Each row comes from the steps of one walk. Every step used is in the known rows, and no mark comes twice. Write the walk behind each row, first mark first.
Known rows
H Z F M: [ -2  39   4 -30  -5 -36 -29 -37  21  10  12 -27 -13   2  13  -9  12   5
 -49 -32   8   3  17  -3   7  13   4  17  21   2   9   3 -24 -21  21 -24
   0  -5 -43  -9 -19  18  10 -16 -10  -6  27  14  -8]
M H: [  5  -4   0   3  -5  16  21   8  -5  -1  21  -2  17  14  -1 -13 -13 -23
  37   1  -5 -15  10  -4   0   3  12   0 -10 -16 -16  14  15  -2 -26 -12
   8   4  18  14  18 -17 -10  -2  22   7   6  18  -1]
M H Z F: [ 13  28 -19   8 -12 -11 -18  -9  -9   0  15   3  17  13  17 -15 -12 -16
 -31 -44  -7   4   3   3   5   8  -3  -4   8   9 -19   9 -21  -2  -8 -20
  -3  -2 -45  18  -6 -19  16 -13  10 -24  -5  34 -20]
F D: [-10  -9   0 -16 -17  17  -5  -8  16  -8  12 -20   8   5  -9   7  -3  -8
  64   4 -23  -6  24  22 -13  -6  12  -5 -24 -19  -6  30  -3   3 -12   1
  -4  14  13  -6   0  -7 -26 -20 -12  17   6  -9  -3]
L H D F: [-26  -7  21  27  14   6  21   0 -18 -23 -21   5 -14 -33  28 -28   5  18
  17  29 -13   3 -21 -18  -1 -12   5  -9  11  -3  13  -3   7   8  -2  41
   2  47 -28   7  13  20  -6 -14 -17  -1 -11  -6   9]
M H D F: [-15 -23   9  41   2  22  36  25 -27 -14  -9   1   2  -6  38 -28 -12   2
  19  38 -15 -15 -21 -10  19  -9   5 -13  -1  -2 -14   9  10  15 -29  26
   2  46  27  14  24  16  26   8  26   0 -14  16  26]
L H D F M: [-32 -11  28   9  24   9  23 -25  -3 -18 -17  -7  -9 -35  49 -35   6  13
   0  23  -5  -9 -24 -18   6  -4   4 -16  11  -3  31 -15  -3   6  29  20
   1  68  -5 -16  15  34  -3 -16  -8   7   6 -15  31]
L F Z H: [ 29  10 -28  -8  16   0 -39 -13  16  -7  17   9  18   7   1  26  13   1
  -4 -34  15  -6   7   2  -5  20  -1   2  -7   8  16 -31  26  19 -16 -15
  -2 -45  36  13  23 -23  28  -2 -10  -7  -3  -9  26]
M F D H: [  1 -37 -44  10  -4  38  17  -8   3   2  -4   2 -25  -4  -5  23  -6 -29
  66  30 -21 -30 -10  29 -18 -17   2 -11  -4  16 -27  42  -1  20  14  -1
  -6 -37   1   3  10  -5 -10 -19   2   7 -29 -15  18]
Z F D H L: [-23 -17 -10 -20  -8  11 -22  16  18 -37  -4 -10  -1  -4 -30  10 -14 -32
  -6  15   2  22  14   6   0 -27 -18 -11 -39 -13 -22  13 -30  11  15  10
  15 -40  -1  -5 -46  -4   3  29  10  -8 -30 -11 -15]
L F: [  5   9   5 -25  -7 -14 -18  20  10   0  18  -7 -12   9 -14  25   0  -3
  37  14  -5 -14  12  -8 -18  -5  13   5  10   7  -1 -13  23 -15 -29  -6
  -1 -29  28  10 -12  -5  -1  -7  -9   4  29   3 -12]
M F Z H: [ 34  -7 -50  21  17  -7   4 -38  -8 -17 -10  -3  -3   5   4  -5  20   5
  23 -30   6  -4  -6  30  -1  32  -7  12 -20  14  10  18  25  33  -3  -2
  -1 -55   8  24  35 -24  36 -28 -18  -1 -21  -9  17]
D F L H: [ -5   8   8   9  14   3  47  12 -19 -12 -33  27 -20 -28 -19   5  -2  40
   3 -25  -6  34   1   1  -7  14   3 -15  17  16  23  -1  22   3  -9   0
  -6  29  -7  -7   4  -3 -13   4  -4  10 -33 -15 -26]
D F M: [-21   3  21 -14  -8  -8  19  -7  15 -15 -12 -25 -10  -9   8  -2   8  23
  26  11   0  -7   4   2  -3  11  24  -3   2   1  12   4   2  -1   6  -1
  -6  19  -1 -23  17  25  -7  -1  14  27  10   9   8]
L H D: [-13  -3  25  20  13   5   4  -3 -18  -3   9   1  -9 -21  16 -34   8  -3
  15  24  -6  -9  -9 -13   0 -16   2  11  14 -17   8   9   7  -1  -5  22
  11  42  -7   7  -5   9 -18 -30 -25  -3  22  -9   6]
F L H D: [-15  -3  17  18  26   5  40   6 -27  19  -1  23 -15  -8  -2 -14   4  10
  -3  17  -6  10  -3  -4  10  -1  -4  12  18  -1  12   3   1   1 -13   1
  11  41  19  -2  -4   8 -14  -4  -6   8  11 -23 -22]
D H Z F L: [ -7  38 -28  10  -4 -33   6   4 -15  28 -16  31 -24  -2 -32  19   0  32
 -62 -25  24  25  10   2 -10   2  -5  11  35  28 -24  17 -16  -5  -3 -42
  -1 -41 -42  -9 -22   3   8  39  13 -12 -37   8 -55]
M H D: [-10 -19   5  31  10  29  21  13 -18  16  17  -4   7  13  27 -30 -12 -28
  28  36 -15 -16 -12  -9  18 -12   8   0  -4 -20 -18  14  -2  10 -27  11
  14  30  39  20  16   0   9 -11  23   5  23   9  19]
D H Z F: [-11  31 -18 -10  -3 -31 -27 -10  -9  10   7  10 -21  -1  -9   3   1  10
 -36 -19  15   1   6   1 -17 -11   5   2  24  12 -30  20 -11  -5  -6 -24
   1 -54 -63  -2 -25   8   3  18 -14 -22 -22  20 -24]
H L F Z: [ 47 -13  11 -18  -7  -8 -38  25  17   4  -5   5  19  35 -35  44  10   4
 -18 -23   6  17   1   0  19  28 -31  24 -33  -1   2 -42  25 -15 -11   4
   2 -26  38   1 -14 -20  16  15   2 -13  26   5   2]
L F Z: [ 30   5 -13 -22   1   1 -40  11  24   7   8   5   6  28 -10  51  16   7
  16 -38  -3 -11  13   0  -3  30  -6  17  -2   7   2 -17  38  -5 -18 -14
   6 -23  28   1   4 -10  23  -7  -3  -1  19   7  13]
F M: [-12   2  18 -24  -8   5  14 -11  17   6  18 -27 -10   2  -4 -10   5  -1
  21   9   6 -16  23   2  -4   3  16  14   4 -10   9   9   1 -14   4 -12
   4   7   8 -19  14  12 -24 -20   3  23  40   3  -2]
L H: [ -8  12  21 -20   2  -6  10  -2 -17 -10   9   5  -7 -24 -10 -14   3   1
  30   1  -4   1  15  -4 -18 -12  14  -2   1 -13  11   0  14 -14 -12   3
   2  19 -33   1   5  -5 -32 -24 -27  -1   7  -2 -14]
L F Z H D: [ 27   0 -16  22  34  -2 -32 -16   7 -12  19   4   9   6  29   7  22  -2
  -7   4   8 -17 -16  -5  13  11  -4  10  -2   5   6 -33  14  23 -19  12
   4 -19  54  15  21  -1  49  -1 -19 -11   7 -17  43]

Which walk is each row?
[ 17 -13   1  19   3 -19   4  -9   9 -51 -34   3  29  -5 -15  -5  11  37
 -28 -29  22  46  -8  11  19  23 -16  -2 -45  -6  17 -20  16  21 -16  34
 -16 -20  -2   0   9 -12  25  36  -1  -4 -39  -7  13] -> D F Z H L
[-14 -22  13  16   7  36  23  -9   3  16  20 -16  15  17  46 -41  -4 -43
   3  35 -11 -35 -13  -8  20  -5  11   4  -4 -19  -2   2 -17   1  15  -5
  20  51  44   5  27  13  10  -8  36  12  34   4  39] -> F M H D
[  5  37  -8 -14  -4 -42 -29 -11   3  -4  13 -18 -10   2  -7 -12  11  20
 -23 -31  -7  12  22   6  -7   9   2  12  14   7 -10  18  -7 -17 -15  -6
  -2 -25 -54   6 -28  -1   7  -6 -22 -15  11  22 -37] -> H Z F
[ 26 -10  26 -25 -17  -9 -17  35  11  -2   8 -10   5  19 -31  28  -5  -4
   3  16  -3  19   1  -7  -3 -10 -14  11 -25  -6  -1 -30  19 -17 -18  22
   0 -26  29   0 -28 -12 -12  17  -6 -13  33   3 -15] -> H L F
[ 15  -3  14 -24   2  -7 -12  -5  23 -12  11 -20  20  -4  -3  -4   1 -18
 -35  10  22  -2  -2  -8  -3 -11  -1   1 -24 -15  28 -53 -22 -13  27  13
 -10 -28  45   1   4 -10   3  13   8  -1  21 -19  20] -> Z H L F M
[  3  14  12  -1   8   0  35  10 -23  15  -6  22 -13 -14 -23   5   1  21
   8 -27   1  29  15   2  -5   9   5   1  12   0  14   6   9  -5  -3 -18
   3  25  -5  -1   3 -10 -27  -8  -5  12  -1 -14 -38] -> F L H
[ 12  23  11  19  -5 -16  28   1 -22  11 -42  42   8 -18 -12  18  -8  57
 -30 -42   0  34 -14   0  -5  21 -14 -18  28  21  18   1  10  -6   1  -1
 -29  35 -44  -9   0  -6 -22   9 -12  -3 -32   0 -28] -> D F L H Z
[ 15  11 -21  10  16  -3 -13 -25   7 -12   7  -4  16  11   2  -5  17  15
   5 -31  21   4  12   8   0  25   2   3 -17 -14   6   1  19  26 -15 -10
  -7 -28   6   6  33 -17  16   0 -10   5 -16  -7  17] -> F Z H
[-26 -12 -12 -10 -18  22  -9   6  10  -4   8  -2   0  -2  -9  14 -16 -15
  46  22   2 -15  16   9 -20 -24  10 -14  -9 -10 -20  35  -8  11   6 -11
  -1 -15   2 -15  -6   1 -30  11   6  17 -29 -11  11] -> F D H
[  4 -24  24  -4  -9  22  21   8  10   8  12 -12  33  21  -8 -25 -16 -41
 -19   7   1   4  -6   1  23   0 -11   0 -34 -25   5 -14 -17 -15  20  -6
   2  24  28  -3   7 -10  -6   7  42   9  26  12  20] -> F M H L
[ -9 -12  16   0 -13  -1  16  29 -11   8   0   3   5   9 -39   7  -5   1
  -9  22  23  20   8  -4  -8 -22   0   4 -17 -16 -29   1   2  -9  -3  17
  -7 -57 -10  -9 -28   0 -31  52  10  -3  -3   6  -9] -> D H L
[ -5  44  -1 -34   8 -23 -36 -41   4   5   6  -5   1 -24  18 -31  15   1
 -55 -47   8 -13  -1  -8   2   9  -9   4  25  13  30  -2 -30 -21  46 -18
   3  32 -73  -6 -10   5  -1 -39 -20 -15  12   3 -10] -> L H Z F M
[ -1  20 -17 -16 -19 -13 -51 -21  19 -18   4 -19   5  -2   6   5  -8   0
  -1 -27 -26   9  22  21  -4   1  -5  -2  -1   5  -3  24 -32  -4   4  -2
   0   6 -37   1 -21  -4   5 -16 -19  -9  -5   6 -17] -> H Z F D
[  0 -15  15 -33  -9   5 -11  18  18  21  -1   7  -4   8 -19  35  -8 -20
 -29  27  29 -13 -11 -21  -8 -16  -7   0  -5  -1   3 -44  -9 -30  34 -10
   4 -39  35 -15 -18   9 -13  30  18  -3  19  -6  18] -> D H L F M
[  2  40  -9 -20  10 -31 -33 -24 -13  -2   6   8  -1 -22   1 -19  11   8
 -34 -42   1  11   5  -1 -11   4 -11  -3  22   7   6   1 -13 -19  15  -7
   5   7 -80  11 -17 -11  -4 -33 -42 -31  -4  13 -24] -> L H Z F
[ 10 -12  -1 -20   4  26  -5  14  18  17  26  -4  15  15  17  13  -6 -50
   8   8  -2 -40  -4 -15   1  11   6  -9   5   3   8 -37   1 -18  12 -31
   9  21  59   1  28  -8  12 -17  34   7  27  10  25] -> L F M H
[-20  13 -10 -26  15  13   1  -6  10 -13  18 -19   0   6  21 -33  -3 -47
 -13 -19  -7  -6  17 -13  13   6   8   0   2   3   2   4 -17  -3  15 -30
  23  15  20   8  20  -3  34 -19  35   3  17  13  -1] -> Z F M H
[-27   6 -16 -28   7   6 -25  -9  28 -45   4 -37 -14  -9  -9  -1   1 -20
  29   6 -24   6  37  17  -6  -4  11  -3 -12  -1  -1  23 -18   4  -8   0
  16   5   0   5 -18  -1   8 -23 -12   7  -4  -8 -19] -> Z F D
[ 18 -56 -28  14 -17  28  18  13   2  -6 -17  -6  -2   9 -30  22 -14 -32
  32  37 -13   1 -21  29  -1 -21 -20 -15 -35   4 -20  26 -15   9  31  21
  -3 -46   3   1 -23 -14 -19  14   5  -3 -31 -14   6] -> M F D H L
[ 34 -21  -3  -7 -10   3 -29  23  15  15 -13  22  18  33 -38  56  -5   2
 -25  -5  23   3 -10 -10   9   7 -30  11 -25   4 -11 -33  24  -1   7  -9
   4 -62  27  -4 -17  -8  13  44  13 -20 -10   0  13] -> D H L F Z
[ -2  20   1   6 -20 -16  -7   6 -10  39  10  19   4  13 -11  11 -11  16
 -11  -6  28 -11  -2   3 -25 -12  12  -2  23  -5 -33  25   5 -12  -7 -18
 -19 -43 -55 -16 -20   3 -39  18 -13 -10  -7  18  -1] -> D H Z
[-17  -1   2  54  19 -11  49   4 -24 -18 -27  10 -22 -18  19 -29   4  35
  -9  16   7  33  -4   5  12  -6  14  -2  11   5   6   4  -3  31 -26  34
 -13  11  43   2  21  14  25  40   5  20 -32 -20  -8] -> Z H D F L
[ 11   7   3   7 -21   7   1 -21   3  41  16   6  37  22  28 -13 -13 -19
 -27 -13  -2 -33 -10  -6  10  11  -1  -7   3  -9   4   5 -20 -14  27 -31
 -13  29 -17  -4  23  -8 -14 -17  23   7  18  21  23] -> F M H Z
[ 16 -15  17 -16 -15  -5  -7  35   4  12   0  12 -10  16 -40  36  -9 -10
 -13  27  17   1 -10 -14 -13 -24  -8  -5 -10  -1 -24 -31  10 -16   0   7
  -3 -60  23  -2 -26  -7 -16  41   9 -14  -4   0  -8] -> D H L F
[-19 -10   9  35  10 -10  51  19 -13   7 -29   2 -31   2  -5  -3   1  54
   7  22 -11  31   3   9  12   8   8   6  13  12   0  12  15  13 -32  29
   3  30  35  -8  -4  24  18  26  16  23  -8 -12 -14] -> H D F L
[-33 -11  24  16   6  -3  21  -5  10  -1 -16 -25 -20 -13  32 -16  17  19
   8  44 -12 -11  -6 -12   9   6  14  10  11  -2  12   2  -1   8   4  27
  -2  35   8 -13  12  46  13   1   2  25  15  -1  26] -> H D F M
[ 13 -24  -6  40  27  13  52  -8 -38  22 -23  24 -41  -9  -1 -16  14  -6
  16  18 -23   5 -21  13  10   5 -11  11  35  27   9  23   6   8   5  17
  13  32  10  19  10  -3   8 -30  -8  -1  -1 -24 -21] -> M F L H D
[ -6 -16 -17 -24 -14  26 -29  18  21   6  14  11  -5  -4 -12  44 -22 -31
  48  22  -5 -37   2  -8 -30 -26   8 -20  -3   9 -19  -6  -3   3   8 -10
  -6 -31  32  -4 -13  -3 -13   7   3   0 -22 -17  17] -> L F D H
[  5  19 -15 -29   2  -5 -51 -36   4 -23   1  -3  14 -27  16 -15 -10 -14
 -11 -34 -27   4  -1  10  -9  -9 -14 -17   6   6  13  10 -34  -3  25  -4
   3  33 -64   8 -21 -17  -6 -42 -34 -20 -23  -9 -18] -> L H Z F D
[  5   3   0  18 -17  -2   3 -17   4  14  -7   1  25   7  37 -15 -18   7
 -19 -18  -1 -21 -20   0  15  19   0 -28   4  10   7  -9  -8  -1  21 -16
 -19  39 -22  -9  33   3   3  -4  19   7 -13  23  29] -> D F M H Z
[-17 -15  19  28   7  -5  24  14  -7 -17 -12 -15 -25  -9  20 -19   8  30
  27  42 -15   9  -4  -3   6  -8  16   7   2   1  -9  15  14  11 -33  37
   4  15   6  -1   6  31  11   9  -5  11   4   3  11] -> H D F
